Each row was made from one path, in order. Every step used is in the known rows, and no mark comes twice. Write each row's path.
In the rows, 128 means zero.
Known rows
bobul, viku, dena: 129; 124; 105; 140; 160; 70; 143; 125; 89; 150; 137; 145; 119; 125; 125; 136; 129; 132; 144; 105; 132; 120; 121; 159; 118; 141; 136; 118; 112; 117; 126
nivep, zaru, dena, zofez: 112; 122; 106; 158; 138; 126; 116; 120; 133; 137; 124; 111; 109; 139; 113; 149; 124; 115; 143; 129; 140; 124; 92; 90; 137; 124; 106; 141; 110; 123; 104
sasalef, zofez, dena: 152; 129; 114; 157; 145; 107; 110; 130; 127; 129; 130; 117; 106; 127; 103; 157; 142; 125; 150; 134; 125; 111; 125; 119; 128; 148; 126; 114; 122; 142; 123
bobul, viku: 138; 110; 133; 145; 160; 97; 139; 124; 93; 146; 148; 132; 117; 116; 133; 133; 136; 126; 142; 120; 142; 103; 120; 146; 117; 147; 136; 100; 109; 125; 126
mivo, puvo, zigo, dena: 111; 142; 124; 144; 140; 118; 131; 105; 116; 112; 120; 120; 118; 131; 137; 92; 113; 151; 124; 125; 122; 105; 105; 116; 109; 165; 109; 114; 107; 124; 132
vusa, bobul, viku, dena, zaru, mazorik: 116; 107; 71; 119; 155; 58; 128; 123; 109; 169; 116; 174; 119; 129; 156; 166; 122; 143; 120; 126; 144; 158; 113; 169; 101; 125; 123; 159; 116; 128; 146
zofez, dena, zaru: 147; 118; 109; 145; 134; 116; 110; 144; 137; 133; 122; 149; 91; 139; 115; 158; 126; 130; 153; 127; 130; 121; 136; 121; 136; 143; 130; 119; 118; 130; 134
nivep, zaru, dena: 121; 124; 114; 168; 131; 120; 123; 127; 136; 139; 138; 101; 107; 127; 117; 134; 114; 118; 145; 124; 148; 105; 88; 110; 128; 134; 119; 129; 95; 116; 123
vusa, bobul, viku, dena, zigo: 110; 113; 83; 123; 150; 74; 135; 135; 82; 147; 120; 148; 139; 123; 118; 131; 126; 121; 157; 145; 134; 141; 118; 148; 130; 128; 129; 109; 108; 114; 120
mivo, puvo, zigo, dena, viku, bobul, vusa: 97; 148; 108; 116; 164; 107; 96; 101; 93; 112; 148; 141; 107; 109; 182; 71; 144; 162; 129; 151; 134; 109; 115; 126; 120; 156; 114; 136; 137; 133; 109
sasalef, zofez: 145; 114; 119; 144; 151; 104; 134; 116; 106; 131; 126; 106; 113; 115; 99; 162; 136; 127; 125; 138; 131; 111; 111; 118; 117; 147; 130; 104; 110; 135; 118
zigo, puvo: 131; 116; 122; 138; 155; 124; 143; 117; 117; 114; 131; 124; 95; 121; 112; 151; 122; 129; 122; 121; 145; 89; 114; 125; 93; 150; 128; 116; 103; 95; 121
dena, zigo, puvo, mivo: 117; 123; 119; 142; 113; 149; 138; 122; 94; 100; 129; 117; 93; 125; 96; 132; 99; 125; 148; 142; 144; 107; 119; 93; 105; 134; 138; 101; 119; 102; 116
zofez, dena, zigo, puvo, mivo: 121; 138; 114; 154; 107; 152; 119; 136; 113; 95; 139; 132; 85; 138; 100; 124; 104; 121; 176; 136; 140; 109; 135; 97; 114; 135; 135; 110; 133; 112; 120
sasalef, zofez, dena, zigo, puvo, mivo: 134; 137; 107; 148; 111; 153; 106; 122; 98; 97; 130; 117; 91; 144; 83; 149; 118; 126; 167; 145; 139; 125; 135; 86; 107; 135; 131; 116; 141; 134; 124
dena, viku, bobul: 121; 114; 105; 121; 171; 98; 124; 122; 110; 128; 132; 126; 105; 104; 150; 128; 152; 148; 108; 152; 137; 100; 131; 143; 137; 135; 152; 116; 113; 130; 109
viku, bobul: 130; 113; 117; 136; 153; 98; 128; 129; 112; 144; 123; 119; 116; 113; 141; 139; 124; 128; 116; 147; 125; 80; 113; 119; 134; 147; 147; 96; 114; 120; 100
nivep, zaru, mazorik: 130; 118; 107; 176; 126; 99; 125; 123; 143; 143; 139; 107; 117; 111; 130; 149; 108; 124; 113; 125; 146; 120; 82; 125; 120; 148; 122; 139; 91; 136; 112
mivo, puvo, zigo: 114; 139; 124; 144; 145; 114; 134; 110; 107; 106; 135; 106; 114; 119; 128; 110; 116; 130; 127; 149; 137; 102; 102; 119; 104; 161; 117; 103; 98; 117; 134
mivo, puvo, zigo, dena, zaru: 115; 134; 114; 130; 134; 128; 124; 108; 112; 115; 107; 135; 110; 146; 131; 113; 113; 160; 114; 130; 123; 133; 120; 108; 109; 163; 112; 123; 115; 134; 146
dena, zaru: 139; 105; 116; 135; 141; 108; 133; 131; 116; 137; 115; 136; 99; 126; 111; 160; 119; 134; 127; 134; 137; 121; 124; 120; 127; 144; 133; 108; 106; 123; 129
viku, dena, zofez, sasalef: 104; 130; 90; 146; 148; 101; 126; 130; 117; 121; 131; 129; 121; 126; 118; 145; 140; 132; 146; 117; 118; 122; 128; 115; 145; 140; 102; 120; 134; 116; 98
vusa, bobul, viku, dena: 109; 118; 93; 122; 165; 67; 140; 132; 95; 159; 130; 155; 126; 118; 145; 138; 134; 126; 141; 127; 145; 125; 114; 166; 114; 132; 125; 126; 112; 111; 126
viku, dena, zigo, puvo, mivo: 105; 136; 94; 137; 111; 123; 146; 121; 87; 102; 119; 131; 98; 135; 87; 134; 96; 133; 153; 128; 136; 123; 123; 109; 105; 126; 136; 121; 124; 96; 114
zofez, dena, zaru, nivep: 134; 120; 118; 150; 128; 121; 101; 148; 139; 138; 119; 136; 89; 125; 110; 167; 127; 129; 131; 143; 129; 139; 115; 121; 132; 148; 127; 120; 140; 137; 135
viku, dena, zofez: 119; 124; 94; 136; 149; 84; 143; 125; 111; 133; 104; 139; 114; 131; 102; 157; 130; 125; 139; 117; 116; 129; 121; 119; 137; 130; 118; 132; 120; 113; 93
dena, viku: 125; 114; 116; 139; 165; 102; 141; 122; 119; 117; 139; 124; 93; 99; 124; 131; 150; 141; 127; 132; 145; 113; 128; 151; 127; 136; 137; 115; 96; 123; 122
zigo, dena: 132; 120; 126; 154; 142; 105; 138; 129; 129; 137; 119; 133; 112; 120; 121; 123; 121; 142; 129; 105; 120; 95; 116; 120; 129; 156; 126; 108; 108; 121; 110
mivo, puvo: 119; 132; 124; 151; 140; 106; 144; 127; 122; 110; 128; 108; 105; 101; 121; 135; 133; 129; 117; 126; 133; 92; 96; 116; 96; 170; 122; 107; 88; 106; 129
puvo, zigo, dena: 131; 127; 125; 143; 144; 117; 131; 110; 112; 136; 130; 129; 120; 139; 131; 96; 104; 145; 142; 125; 123; 105; 121; 124; 138; 146; 116; 105; 118; 133; 119

Write each row's path
97; 125; 105; 170; 134; 143; 100; 126; 137; 127; 151; 101; 117; 136; 127; 139; 133; 119; 153; 132; 145; 118; 101; 86; 141; 132; 91; 128; 124; 123; 109
nivep, zaru, dena, zofez, sasalef
133; 123; 121; 132; 154; 90; 108; 136; 101; 146; 150; 136; 107; 99; 152; 132; 124; 115; 146; 147; 132; 74; 104; 113; 135; 151; 133; 104; 133; 114; 84
viku, bobul, vusa
132; 118; 117; 126; 137; 127; 119; 109; 110; 139; 111; 148; 113; 154; 125; 119; 102; 155; 135; 133; 126; 131; 135; 118; 140; 140; 118; 115; 124; 141; 132
puvo, zigo, dena, zaru
119; 128; 109; 120; 166; 97; 104; 123; 107; 138; 144; 154; 97; 100; 169; 101; 152; 150; 136; 129; 132; 99; 124; 131; 141; 142; 133; 132; 140; 133; 89
zigo, dena, viku, bobul, vusa
129; 112; 111; 136; 140; 128; 141; 119; 102; 99; 122; 114; 106; 129; 88; 142; 112; 126; 143; 140; 134; 106; 122; 107; 110; 147; 131; 102; 100; 96; 117
dena, zigo, puvo
115; 122; 99; 155; 123; 146; 121; 115; 120; 106; 129; 97; 108; 147; 88; 136; 103; 120; 152; 137; 149; 119; 96; 91; 110; 131; 116; 130; 99; 98; 125
nivep, zaru, dena, zigo, puvo
130; 138; 103; 130; 166; 95; 86; 138; 120; 126; 164; 154; 86; 102; 166; 115; 159; 128; 166; 146; 142; 96; 131; 137; 145; 136; 134; 130; 144; 132; 96
zofez, dena, viku, bobul, vusa
110; 132; 114; 149; 115; 151; 140; 115; 107; 97; 130; 117; 82; 140; 100; 121; 96; 126; 166; 135; 149; 99; 112; 88; 101; 119; 128; 112; 121; 91; 131
zaru, dena, zigo, puvo, mivo
106; 122; 98; 140; 163; 95; 120; 121; 87; 137; 146; 142; 130; 131; 135; 138; 151; 137; 156; 110; 128; 134; 135; 136; 134; 138; 106; 123; 143; 126; 109
bobul, viku, dena, zofez, sasalef
107; 129; 116; 144; 144; 139; 107; 108; 115; 122; 137; 129; 128; 145; 143; 102; 124; 147; 153; 131; 116; 119; 136; 97; 154; 145; 90; 108; 146; 142; 102
puvo, zigo, dena, zofez, sasalef
90; 142; 117; 145; 143; 144; 109; 103; 118; 101; 132; 120; 131; 138; 149; 95; 133; 151; 136; 132; 116; 118; 119; 89; 124; 166; 82; 116; 136; 132; 115
mivo, puvo, zigo, dena, zofez, sasalef
135; 124; 105; 146; 134; 134; 117; 130; 124; 96; 129; 126; 99; 140; 89; 137; 117; 120; 168; 130; 129; 108; 133; 107; 119; 145; 125; 112; 112; 104; 120
zofez, dena, zigo, puvo
116; 130; 105; 124; 172; 94; 107; 122; 111; 130; 157; 136; 83; 106; 167; 110; 152; 134; 155; 148; 147; 91; 111; 129; 132; 123; 129; 131; 132; 112; 106
zaru, dena, viku, bobul, vusa
112; 117; 118; 151; 150; 127; 119; 130; 122; 121; 140; 116; 114; 117; 127; 145; 144; 125; 141; 134; 129; 102; 125; 102; 141; 148; 105; 101; 129; 122; 99
dena, zofez, sasalef
154; 118; 104; 139; 137; 117; 101; 130; 122; 133; 117; 132; 99; 144; 100; 176; 141; 135; 141; 139; 127; 139; 137; 111; 125; 144; 130; 124; 131; 149; 138
sasalef, zofez, dena, zaru
116; 124; 108; 115; 168; 111; 113; 100; 102; 133; 128; 138; 119; 132; 168; 85; 133; 169; 118; 150; 128; 116; 138; 140; 149; 130; 137; 119; 130; 148; 113
puvo, zigo, dena, viku, bobul
130; 106; 126; 142; 137; 116; 125; 132; 118; 141; 113; 124; 97; 112; 106; 172; 122; 134; 102; 147; 134; 136; 107; 119; 122; 151; 127; 109; 126; 129; 131
dena, zaru, nivep
128; 118; 94; 135; 144; 77; 140; 127; 73; 134; 124; 135; 131; 130; 100; 123; 125; 130; 162; 121; 122; 139; 127; 144; 133; 136; 138; 105; 111; 120; 118
bobul, viku, dena, zigo
103; 111; 80; 109; 160; 96; 135; 120; 79; 128; 122; 150; 126; 136; 114; 141; 122; 127; 150; 137; 145; 138; 120; 145; 100; 131; 125; 127; 112; 95; 128
vusa, bobul, viku, dena, zigo, puvo
126; 127; 99; 131; 165; 102; 102; 135; 131; 124; 137; 137; 99; 118; 155; 124; 155; 143; 135; 145; 135; 102; 140; 144; 148; 131; 148; 125; 124; 136; 112
zofez, dena, viku, bobul
130; 120; 108; 151; 133; 107; 139; 128; 118; 119; 120; 108; 105; 128; 95; 121; 114; 118; 169; 137; 125; 104; 108; 101; 140; 130; 124; 97; 102; 104; 125
zaru, dena, zigo
130; 111; 93; 122; 154; 80; 133; 123; 81; 154; 122; 160; 114; 140; 119; 155; 131; 143; 137; 109; 134; 148; 134; 155; 119; 136; 137; 128; 118; 125; 139
bobul, viku, dena, zaru
135; 115; 76; 140; 135; 66; 139; 122; 129; 143; 104; 148; 103; 132; 119; 166; 110; 145; 115; 112; 126; 146; 112; 142; 115; 134; 129; 149; 109; 124; 132
viku, dena, zaru, mazorik
124; 117; 120; 144; 146; 116; 135; 121; 125; 136; 103; 141; 113; 132; 118; 137; 132; 140; 132; 110; 111; 113; 122; 100; 140; 145; 113; 125; 122; 129; 90
zigo, dena, zofez
133; 129; 109; 145; 157; 107; 117; 134; 139; 112; 145; 135; 86; 112; 125; 125; 153; 137; 154; 128; 142; 116; 138; 152; 138; 135; 131; 126; 108; 129; 127
zofez, dena, viku
119; 130; 103; 139; 130; 110; 122; 96; 129; 121; 108; 139; 108; 143; 152; 115; 105; 168; 102; 124; 126; 140; 104; 117; 98; 159; 108; 147; 112; 141; 150
mivo, puvo, zigo, dena, zaru, mazorik
